Each row was made from one walk, in order. Every step used is in the known rows, and no mark comes twice. Write each row's walk.
In the rows, 128 means zero.
Known rows
lokife/limod: [126 123 123 110 121 139 123 130 125 120 149 113 126 145 126 130 101 130
 129 113 137 145 112 130 121 129 132 142 130 151 124 121 119 131 132 108
 106]
lega/lokife/kogek: [101 135 106 107 139 150  95  99  89 155  96 125 119 137 121 170 137 115
 137 129 122 136 144 146 103 112 127 136 137 142 127 106 116 126 128 143
 124]
vugo/mipi/zibo/nomu/lega: [164 135 123 105 161 176  84 170 186 149 156 102 144 127 114 128 140 137
  86 112 213 167 160 129  97 150 142 124 167 154 101  70 122 142 134 144
 166]
vugo/rofut/kogek/lizigop/lega/lokife/limod/nomu/zibo: [133 150 112  98 175 174  64 115 106 205 139  61 116 150 119 154 152 150
 112 108 191 102 131 198 107 139 141 175 141 181  60 117 110 136  73 155
 146]
nomu/vugo/rofut/kogek/mipi/zibo: [140 111  95 111 130 162  95 146 170 103 124  84 137 140 115 110 138 127
 108 109 164 153 167 139  97 142 194 128 100 168  70 112  85 141 111 127
 153]
zibo/nomu/vugo/rofut/kogek/lizigop: [130 109 119 114 165 193  88 129 136 148 129  88 125 153 130 119 127 116
 110 146 170  93 146 146 102 124 128 141 141 132  90 146 119 188  81 131
 155]
zibo/rofut: [115 133 137 130 135 163 113 137 148 146 142 145 140 118 130 118 132 127
 132 121 134 113 131 120 145 142 112 129 140 119 145 105 104 134 131 128
 126]
mipi/limod/nomu/zibo/rofut/kogek/lizigop/lega/lokife: [141 192 129 107 157 185  62 129 123 225 133  84 144 112 130 179 200 129
 100  90 213  55 156 198 163 126 107 157 166 175  99  99 110 138  90 162
 167]
limod/rofut: [137 129 110 129 131 153 112 116 138 143 104 113 131 125 140 120 105 137
 128 121 133 136 109 149  98 132 134 151 127 149 102 114 116 113 114 132
 128]
lizigop/vugo/mipi: [157 132 106 109 149 137 120 134 126 128 132 116 136 154 145 113 135 120
 108 135 131 141 134 148 103 128  94 145 149 116 107  50 120 102 109 147
 142]
zibo/nomu/vugo/rofut/kogek/mipi/lega: [170 132 111 104 166 198  87 135 164 123 130  89 174 147 131 103 121 119
  85 143 187 129 147 128  96 147 164 161 130  83  88 125  90 155  95 129
 185]
rofut/kogek/lizigop/zibo/nomu/vugo/mipi/limod: [181 149  99  79 147 174  71 153 153 128 172  46 140 164 137 138 150 113
  90 120 213  98 156 181 121 119 115 151 169 145  63  68 112 182 113 135
 186]
mipi/vugo/rofut/kogek/nomu: [139 101 139 123 126 165 125 109 137 131 155  97 135 138 116 117 182 131
  83 169 153 114 149 160 122 138 153 134  98  92  90 179 141 162  84 129
 142]
vugo/rofut: [133 110 127 126 148 149 124 127 125 148 127 127 118 146 128 102 112 145
 128 143 133 137 123 137 113 149 160 133 123 123  99 139 100 129 110 131
 131]
rofut/kogek/lizigop/zibo/mipi/limod/nomu/lega/lokife: [168 189 136  73 143 167  52 142 105 167 150  69 112 128 115 198 166 134
  97  82 200 110 163 233 140  89 104 177 220 150  78  86 122 174 128 141
 176]
nomu/zibo/rofut/kogek/mipi/limod/lizigop: [149 170 125  96  89 185  69 131 178 155 173  76 166 124 126 133 210 158
 106  92 185 104 148 170 153 163  98 157 133 150 101 108  98 151 131 145
 159]
lega/rofut/kogek: [129 122 131 113 133 146 100 125 109 144  93  83 118 126 127 135 137 128
 134 128 131  96 143 152 139 144 116 139  97  87 103 145 144 124 113 130
 129]
nomu/lega/lokife: [129 151 125 118 158 137  90 118 108 151 130 113  94 112 118 154 135 120
 111  93 141 160 132 154 129 105 129 136 164 123 114 115 115  95 113 132
 130]
rofut/kogek/mipi/limod/nomu/zibo: [162 167 113  94 111 136  91 131 139 158 149  70 168 134 132 149 184 159
 104  92 199 115 153 162 148 167 123 161 119 165 105 122 126 127 123 149
 178]
lega/lokife/limod/nomu/zibo: [129 161 100  83 143 150  75 122  96 173 157  91 134 138 117 149 127 134
 127  95 190 153 114 163 129 153 140 157 148 190 120 104 108  88 130 140
 129]
lizigop/lega/rofut: [138 153 154 143 159 155  93 116 117 166 102 110 136 119 128 121 115 135
 116 132 113  94 132 147 125 122 141 144 142  91  85 107 128  90 109 141
 138]
vugo/mipi/limod/nomu: [182 144 115  85 132 160 114 137 117 153 166  91 159 146 135 138 126 133
 104 121 215 148 139 162 126 147 126 141 139 177  92 103 109 127 141 135
 162]
lega/nomu/vugo/mipi/zibo/rofut/kogek/lizigop: [128 117  79 103 134 183  58 160 170 119 145  57 133 130 108 171 139 100
 101 108 233 125 187 143 111 122 135 124 130 176  96  74  93 192 132 124
 138]
nomu/vugo/rofut/kogek: [142  99  98 117 148 164  88 126 134 125 127  93 130 159 125 107 128 123
 130 116 139 135 134 148 116 131 150 139 110 138  86 134  97 143  95 101
 138]
zibo/rofut/kogek/lizigop: [100 121 133 124 130 162 116 137 150 139 128 113 117 116 129 148 165 123
 130 126 143  73 149 139 143 123  82 130 115 119 134 134 132 187 112 136
 125]
zibo/nomu/lega/lokife/vugo/rofut: [120 144 140 100 202 204  70 125 110 189 129 101 122 149 132 132  92 130
 107 113 187 154 133 160  98 141 167 142 209  98 102 117  94 113  99 132
 147]
lega/nomu/vugo/rofut/kogek/mipi/zibo: [135 120  88 112 124 145  71 138 152 114 119  63 132 142 111 158 121 125
  97 113 191 158 178 146  87 145 205 141 119 154  69 106  81 153 115 126
 152]
limod/nomu/zibo/rofut: [126 153 121 124 146 173  69 139 154 189 166 130 176 122 121 117 158 156
 128 106 176 114 128 128 151 183 115 145 151 158 144  91 107 114 136 143
 152]
nomu/vugo/rofut/kogek/lizigop/zibo: [136 114  98 118 153 150  77 133 147 121 148  72 107 160 122 120 136 138
 117 126 135 108 139 172 107 117 154 149 134 132  58 113 102 167  93 122
 150]
lokife/lega: [135 120 110 118 146 150 128 131 134 113 111 136 156 141 123 125 112 157
 126 121 130 122 123 132 125 125 119 129 130 132 137 145 101 133 127 119
 121]
rofut/kogek/lizigop/vugo/mipi/limod/nomu: [181 146 111  82 140 154 113 133 108 157 139  72 140 155 153 168 166 125
  83 128 204  92 159 196 111 114  75 165 145 165  84  89 140 157 101 150
 164]
kogek/nomu/lega/lokife/zibo: [109 153 125 120 139 131  94 122 154 110 153 102 127 128 112 157 148 103
  83 131 136 171 136 136 102 110 163 148 157 142 132 115 146 101 105 128
 112]
limod/nomu/lega/lokife/kogek/mipi: [113 172 116 105 153 162  55  90 111 168 141 107 146 123 112 183 147 147
 101 104 144 169 161 150  84 124 118 165 173 147 107  82 114 110 126 163
 159]
lega/nomu/vugo/rofut/kogek/mipi/limod/lizigop: [170 149 108  91 100 174  53 104 132 132 159  38 143 157 125 165 133 133
  84 116 197 144 154 192  98 127 160 170 150 152  42 127  73 167 113 115
 159]
lega/lokife/limod/lizigop/zibo/mipi: [144 175 128  64 105 179  61 128 117 123 174  96 122 148 107 147 124 120
 134 113 141 149 117 211 105 106 117 169 210 152  84  57  90 155 163 134
 132]
vugo/rofut/kogek/nomu/lega: [136  96 141 133 153 148 109 118 156 126 162  93 113 140 116 127 172 146
  81 143 136 146 142 153 117 138 132 151 126 102  89 141 134 156  87 128
 145]

Which walk is each row?
[188 116  83  86 168 197  69 140 130 109 120  47 159 142 116 107 113 109
 105 120 195 141 145 144 122 121 142 148  89  89  71 115 104 109 123 105
 152]  nomu/vugo/mipi/lega/rofut/kogek
[117 169 117 112 180 164  56  88  86 200 116 118 120 133 128 203 154 135
  84 117 139 126 158 178  73  81  89 175 207 162 109  66 139 117  98 160
 141]  limod/nomu/lega/lokife/kogek/lizigop/vugo
[152 116 102 106 129 146 125 162 163 115 136 102 134 131 114 122 134 127
 116 126 188 161 154 131 107 144 158 107 110 174 101  89 111 131 148 140
 141]  vugo/mipi/zibo
[147 162 123 109 117 167  56 129 107 162 137 102 160 130  94 141 140 143
 117 106 199 128 152 149 146 129 141 149 178 111 133 116 121 146 141 119
 141]  lega/nomu/zibo/mipi/vugo
[135 162 112  90 175 188  60 111 116 183  98  74  93 136 153 176 126 110
  84  96 168 113 122 208  70  94  74 201 199 141  85  70 131 130  53 148
 131]  zibo/nomu/lega/lokife/limod/rofut/kogek/lizigop/vugo
[153  93  87 104 122 161 110 150 184  67 162  63 150 140 106 126 175  90
  82 137 190 158 171 142 109 123 147 114  99 181  86  85 129 154 129 126
 150]  rofut/kogek/nomu/vugo/mipi/zibo
[129 158  84  77 152 188  41 122 133 144 128  49 108 148 137 156 104  98
 113 101 176 108 118 207  78 106 126 184 180 165  62  68  99 148  86 138
 144]  lega/lokife/limod/rofut/kogek/lizigop/zibo/nomu/vugo
[155 127 117  97 142 170 117 170 171 139 136 113 150 133 123 121 134 118
 105 142 208 142 157 127  98 161 144 113 140 157 109  77 118 149 140 156
 163]  vugo/mipi/zibo/nomu
[174 158 115  90 142 171  67 141 157 138 160  71 154 168 142 112 136 138
  90 120 174 114 151 174 114 158 166 167 168 114  52  78  76 148  95 138
 196]  lizigop/zibo/nomu/vugo/rofut/kogek/mipi/limod
[135 100 119 116 140 143 121 129 130 142 116 104 115 151 131 122 143 142
 134 133 135 121 135 152 119 152 138 140  98 114  98 149 116 157  96 125
 138]  vugo/rofut/kogek
[140 130 137 120 153 153  70 125 122 151 112  76 113 119 118 142 142 146
 114  97 135 122 143 152 137 129 114 149 125  83  97 136 143 115 106 118
 132]  nomu/lega/rofut/kogek
[131 175 137 111 157 210  78 125 115 167 107 115 140 140 104 127 116 118
 111 138 158 105 148 171  88  80 186 150 181 138  86 136 116 153  88 135
 124]  kogek/lizigop/lega/lokife/zibo/mipi/vugo/rofut
[170 153 119  97 168 196  75 146 109 156  73  81 140 132 123 123 152 136
 100 129 174  72 154 170 136 106  99 178 150  72 110  97 143 132 114 143
 146]  nomu/zibo/mipi/lega/rofut/kogek/lizigop/vugo
[188 127 101  97 172 170  89 136 141 131 129  53 159 147 129 107 180 129
  59 162 184 117 149 163 124 152 115 173 105  54  87  70 142  84  96 157
 163]  lizigop/vugo/mipi/lega/rofut/kogek/nomu/zibo
[189 137 100 104 165 154 123 143 137 122 127 116 158 149 142 115 125 121
  84 141 168 145 132 141  99 118 121 155 139  94 107  64 109 102 117 135
 153]  lizigop/vugo/mipi/lega
[161 205 149 107 112 160  98  98 120 153 139  92 136 112 135 162 162 118
  83 117 149 119 142 200 111  95 136 152 179 148  58  98  96 111 116 166
 162]  kogek/mipi/limod/lizigop/lega/lokife
[136 142 111 106 121 164  87 155 185 106 122  92 163 125 121 133 154 102
  98 112 182 122 175 126 103 139 148 128 133 155 109  94 121 158 121 140
 173]  rofut/kogek/mipi/zibo/nomu/vugo
[134 158 116  83 139 228  56 147 180 156 143  68 168 130 118 162 180 106
 117  99 208 119 168 200  91 128 138 126 165 164  75  52  89 159 134 140
 153]  limod/lizigop/lega/lokife/vugo/mipi/zibo/rofut/kogek
[124 170 134 109 163 194  72 122 136 195 103  92 142 144 123 156 158 110
  94 151 180  68 157 174  80 113 173 152 153 116  86 157 142 169  45 146
 148]  mipi/vugo/rofut/kogek/lizigop/lega/lokife/zibo/nomu
[161 151 136 106 196 199  69 159 145 178 118  83 118 125 128 130 123 134
  58 134 201 119 171 156  84 124 123 143 192 121  72  48 137 110 105 172
 158]  kogek/lizigop/vugo/mipi/zibo/nomu/lega/rofut
[150 168 149 119 107 172  72 125 174 144 108  68 155 104 113 148 179 144
  92 126 143  96 171 179  91 132 148 145 125 131  45 102 132 139 121 165
 164]  limod/lizigop/lega/rofut/kogek/mipi/zibo
[160 149  99 121 146 127  80 136 132 153 126  93 153 128 114 159 129 146
  96 120 209 140 133 125 132 144 172 156 136 104 131 121 111 119 135 119
 143]  mipi/lega/nomu/zibo
[161 135  93 111 148 138  78 130 143 146 123  61 146 144 117 148 143 167
  90 128 208 140 152 140 112 174 179 174 104  76  92 128  91 139 104 142
 166]  vugo/rofut/kogek/mipi/lega/nomu/zibo
[152 150 113 106 155 146 124 127 106 135 104 121 123 112 125 151 122 105
 107 131 173 139 129 146 126 106 161 133 129 102 124 137 107 104 125 133
 138]  mipi/lega/lokife
[152 140 104 116 159 213  55 158 195 153 163  81 181 124 114 143 168 112
  93 104 217  99 179 157 105 117 124 133 145 211  74  52 106 175 117 140
 175]  limod/nomu/vugo/mipi/zibo/rofut/kogek/lizigop/lega
[179 147  81  89 165 198  69 162 193 105 154  91 209 167 123 104  92  97
  91 135 218 163 130  98  79 134 173 152 144 141 124  85 111 131 129  99
 153]  lokife/zibo/nomu/vugo/mipi/lega
[109 129 134 140 137 162 105 132 172 141 179 125 154 119 117 104 178 137
 100 143 148 116 134 118 158 163 119 134 137 123 146  95 121 120 127 151
 135]  kogek/nomu/zibo/rofut
[134 186 118  76 131 195  57 131 175 122 162  72 173 127 126 163 165 126
 105 113 182 116 147 195 103 134 147 166 174  68  92  79  78 150 144 143
 168]  limod/lizigop/zibo/rofut/kogek/mipi/lega/lokife/vugo
[188 126  92  96 178 204  75 137 126 114 131  69 161 137 116  89  78 115
  97 128 193 158 133 128 116 117 164 139 115 100  74 101  91  81 136 110
 146]  nomu/vugo/mipi/lega/rofut
[135 131  99 114 104 145 113 139 183 115  86  83 137 110 130 139 147 136
 116 107 160 137 153 157  83 146 156 146  93 168  84 106 119 139 114 153
 148]  limod/rofut/kogek/mipi/zibo
[146 119 104 105 144 138 124 133 125 121 119  82 113 152 144 144 166 115
 107 137 142 100 154 165 103 108  63 149 124 117  98  81 146 156  93 154
 141]  rofut/kogek/lizigop/vugo/mipi
